Known rows, with every way that one mark hangs from another:
Q443[Q745 Q756[Q903]]: 4, 5, -15, 11, 4, 5, -6, 2, -9, 11, 4, 0, -45, 5, 1, -3, 6, -9, 6, 4, -4, 6, -2
Q756[Q443[Q745 Q927] Q816 Q903]: -15, 14, -2, -6, -4, 5, -2, 4, -14, 5, -2, 5, -33, 0, -2, -12, 4, -14, -13, 13, 0, 13, 4
Q946[Q816]: 3, 7, -14, 0, -3, 5, 4, 5, -5, 7, -4, -1, -12, 4, -3, 2, 10, -10, 6, 3, -3, -1, -1
Q756[Q443 Q816[Q745 Q870] Q903]: -20, 8, -10, 6, -6, 8, -2, -1, -12, 6, 3, 11, -20, 0, 0, -17, 9, -10, 4, 4, 4, 16, 17
Q756[Q443[Q745 Q927] Q903]: 0, 14, -6, -6, 1, 5, 3, 5, -12, 7, -2, 4, -32, 0, -1, -10, 6, -14, -6, 7, -1, 8, 0
Q756[Q443 Q816]: -23, 10, -17, 10, -5, 9, 0, 3, -11, 1, -6, 5, -15, -1, -3, -10, 8, -8, -7, 4, 2, 7, 12
Q946[Q443[Q745] Q816]: 7, 7, -17, 8, -8, 7, 4, 1, 0, 9, 1, 1, -32, 2, -1, -6, 11, -11, 7, 7, -6, 3, -7
Q870[Q443]: -3, 2, -15, 3, 5, 1, -2, 4, -10, 12, -8, 1, -14, 5, 3, 1, 7, -13, 5, 5, 3, 3, 14
Q816[Q745 Q756 Q870[Q443] Q927]: -1, 2, -10, 11, -1, 4, -8, 0, -11, 15, -4, 10, -14, 3, 6, 4, 4, -13, 4, 5, 6, 9, 28
Q870[Q443[Q745 Q756]]: 2, 0, -29, 14, 5, 6, -7, -3, -9, 15, -3, -3, -40, 4, 2, 1, 5, -8, 5, 6, -1, 3, 12
Q946[Q443]: -2, 9, -8, 11, -2, 4, 3, 2, -5, 6, -1, 8, -14, 2, 1, 0, 12, -11, 5, 4, 1, 5, 3
Q443[Q756[Q816[Q745]] Q927]: -17, 7, 5, 7, -2, 6, -6, -7, -14, 5, -2, 7, -18, 2, -1, 12, 8, -8, -10, 7, 6, 10, 21
Q870[Q443[Q745 Q756 Q927]]: 5, 4, -17, 3, 5, 4, -6, -4, -10, 14, -4, -3, -34, 4, 1, 8, 4, -11, -4, 11, 2, 4, 14
Q756[Q443 Q903]: -6, 11, -13, 0, 3, 8, 3, 8, -11, 4, -3, 5, -18, 2, 0, -9, 9, -11, 2, 0, 0, 6, 1
Q870[Q443[Q745]]: -1, 3, -21, 8, 3, 0, -5, 3, -9, 15, -6, -1, -34, 4, 3, -6, 4, -13, 5, 7, -1, 4, 10
Q946[Q443[Q756[Q903] Q927]]: 8, 9, 5, -4, 4, 7, 2, -1, -8, 6, 4, 8, -21, 5, 1, 13, 11, -11, -2, 8, 3, 9, -1
Q946[Q816[Q870]]: 10, 6, -17, 1, -8, 4, 6, 3, -3, 10, 1, -1, -13, 2, -4, -7, 10, -9, 17, 3, -1, 0, 2
Q946[Q443[Q756] Q816[Q745]]: 2, 3, -13, 11, -5, 14, 2, -8, -1, 6, 3, 5, -18, 3, 0, 11, 14, -6, 6, 1, -2, 6, 6
Q816[Q745 Q756[Q443]]: -25, 10, -20, 16, 2, 10, -2, 0, -11, 3, -10, 8, -19, -1, 1, -5, 9, -10, -9, -5, 0, 10, 18
Q870[Q443[Q745 Q756[Q816] Q927]]: -8, 3, -12, 5, 1, 5, -9, -5, -12, 12, -4, -2, -35, 3, 1, 6, 2, -10, -11, 15, 3, 9, 19

Rows:
-8, 14, -17, 5, 0, 6, 4, 1, -11, 5, -7, 4, -16, -3, -3, -6, 8, -12, -6, 2, 2, 8, 15  Q816[Q756[Q443[Q927]] Q870]
3, 3, -11, -2, 7, 5, -2, -2, -12, 11, -6, 0, -16, 5, 1, 15, 6, -11, -4, 8, 5, 2, 17  Q870[Q443[Q756 Q927]]
-15, 12, -13, 7, 0, 8, 2, -3, -12, 5, -5, 9, -16, -3, -1, -5, 9, -12, -7, 0, 4, 10, 23  Q816[Q745 Q756[Q443[Q927]] Q870]
-20, 14, -6, 0, -4, 7, 3, 2, -14, 1, -8, 5, -10, -1, -4, -3, 8, -11, -15, 9, 4, 7, 15  Q756[Q443[Q927] Q816]
-10, 9, -7, 11, -4, 5, -7, -4, -12, 7, -1, 0, -37, 1, -2, 3, 4, -9, -11, 12, 1, 7, 10  Q443[Q745 Q756[Q816] Q927]
-10, 11, -17, 15, -12, 10, -5, 4, -13, 5, -2, 6, -26, -3, -2, -11, 4, -8, -9, 12, -1, 5, 13  Q756[Q443[Q745] Q816[Q927]]
-12, -1, -25, 16, -1, 6, -12, -4, -10, 13, -3, -2, -41, 3, 2, -1, 3, -8, -3, 11, 0, 8, 17  Q870[Q443[Q745 Q756[Q816]]]
1, 6, -10, -2, 4, -2, -3, 2, -11, 15, -7, -1, -29, 4, 2, 2, 4, -16, -3, 12, 2, 5, 12  Q870[Q443[Q745 Q927]]
4, 1, -10, 2, 3, 5, -3, -9, -11, 14, 0, 3, -17, 3, 2, 10, 8, -10, 5, 5, 9, 7, 29  Q816[Q745 Q870[Q443[Q756 Q927]]]
-2, 8, -6, 18, -5, 4, -6, 1, -11, 10, -1, 10, -15, 1, 3, 1, 7, -10, 3, 2, 3, 7, 20  Q816[Q745 Q756 Q870 Q927]
-4, 6, 11, 5, -10, 3, -7, 3, -14, 10, 7, 13, -15, 3, 3, -4, 6, -11, 5, 11, 7, 12, 16  Q756[Q816[Q745 Q870 Q927] Q903]
-10, 11, -4, 6, 2, 11, -4, 5, -14, 4, -4, 13, -18, 1, 4, 0, 7, -12, -11, 1, 1, 12, 14  Q816[Q745 Q756[Q443 Q903] Q927]
-3, 8, -13, 7, -2, 9, 2, 2, 0, 4, -6, 4, -18, 3, 0, 4, 11, -12, 0, 3, -5, 7, -2  Q946[Q443 Q816[Q756]]
2, 8, 4, 8, -1, 4, -6, 4, -12, 10, 3, 12, -19, 3, 5, 0, 6, -13, 4, 4, 3, 11, 14  Q816[Q745 Q756[Q903] Q870 Q927]
-11, 4, 0, 17, -8, 10, -9, -4, -14, 6, 2, 9, -15, 2, 1, 11, 7, -5, -7, 7, 5, 7, 22  Q443[Q756[Q816[Q745 Q927]]]
-10, 5, -3, 6, 1, 7, -7, 1, -12, 6, 1, 4, -27, 5, 0, 2, 6, -8, -2, 7, 1, 10, 4  Q443[Q756[Q816 Q903]]
0, 11, -20, 5, -6, 15, 3, 7, -7, 3, -8, 4, -9, -1, -2, 2, 8, -8, -8, 4, -5, 1, 7  Q946[Q816[Q756[Q443] Q927]]
-5, 11, -19, 4, 0, 7, 0, 6, -10, 7, -1, 3, -38, 1, 0, -16, 7, -11, 1, 3, -4, 7, -1  Q756[Q443[Q745] Q903]
-23, 13, 8, -8, -1, 7, -2, 0, -16, 2, -3, 12, -16, 1, 0, -3, 8, -13, -14, 8, 5, 16, 15  Q756[Q443[Q927] Q816[Q745] Q903]
6, 6, -3, 11, -9, 4, -1, 1, -11, 11, 3, 10, -8, 1, 1, -1, 9, -9, 11, 4, 6, 3, 19  Q816[Q745 Q870 Q927]
-27, 9, -3, 2, -2, 9, -4, 2, -14, 2, -2, 11, -20, 1, 1, -10, 8, -11, -5, 4, 3, 16, 14  Q756[Q443 Q816[Q745] Q903]
19, 0, -27, 15, -3, 7, -8, -2, -9, 18, 4, 0, -32, 2, 1, 0, 3, -7, 11, 10, 2, 1, 19  Q816[Q870[Q443[Q745 Q756]] Q927]
-14, 7, 7, 12, -9, 4, -7, 2, -14, 6, -1, 12, -10, 2, 2, 5, 7, -9, -6, 9, 5, 8, 20  Q756[Q816[Q745 Q927]]
-8, 10, -18, 18, -6, 11, -2, 0, -12, 6, -2, 12, -14, -3, 1, -5, 8, -8, -1, 0, 3, 8, 24  Q816[Q745 Q756[Q443] Q870 Q927]
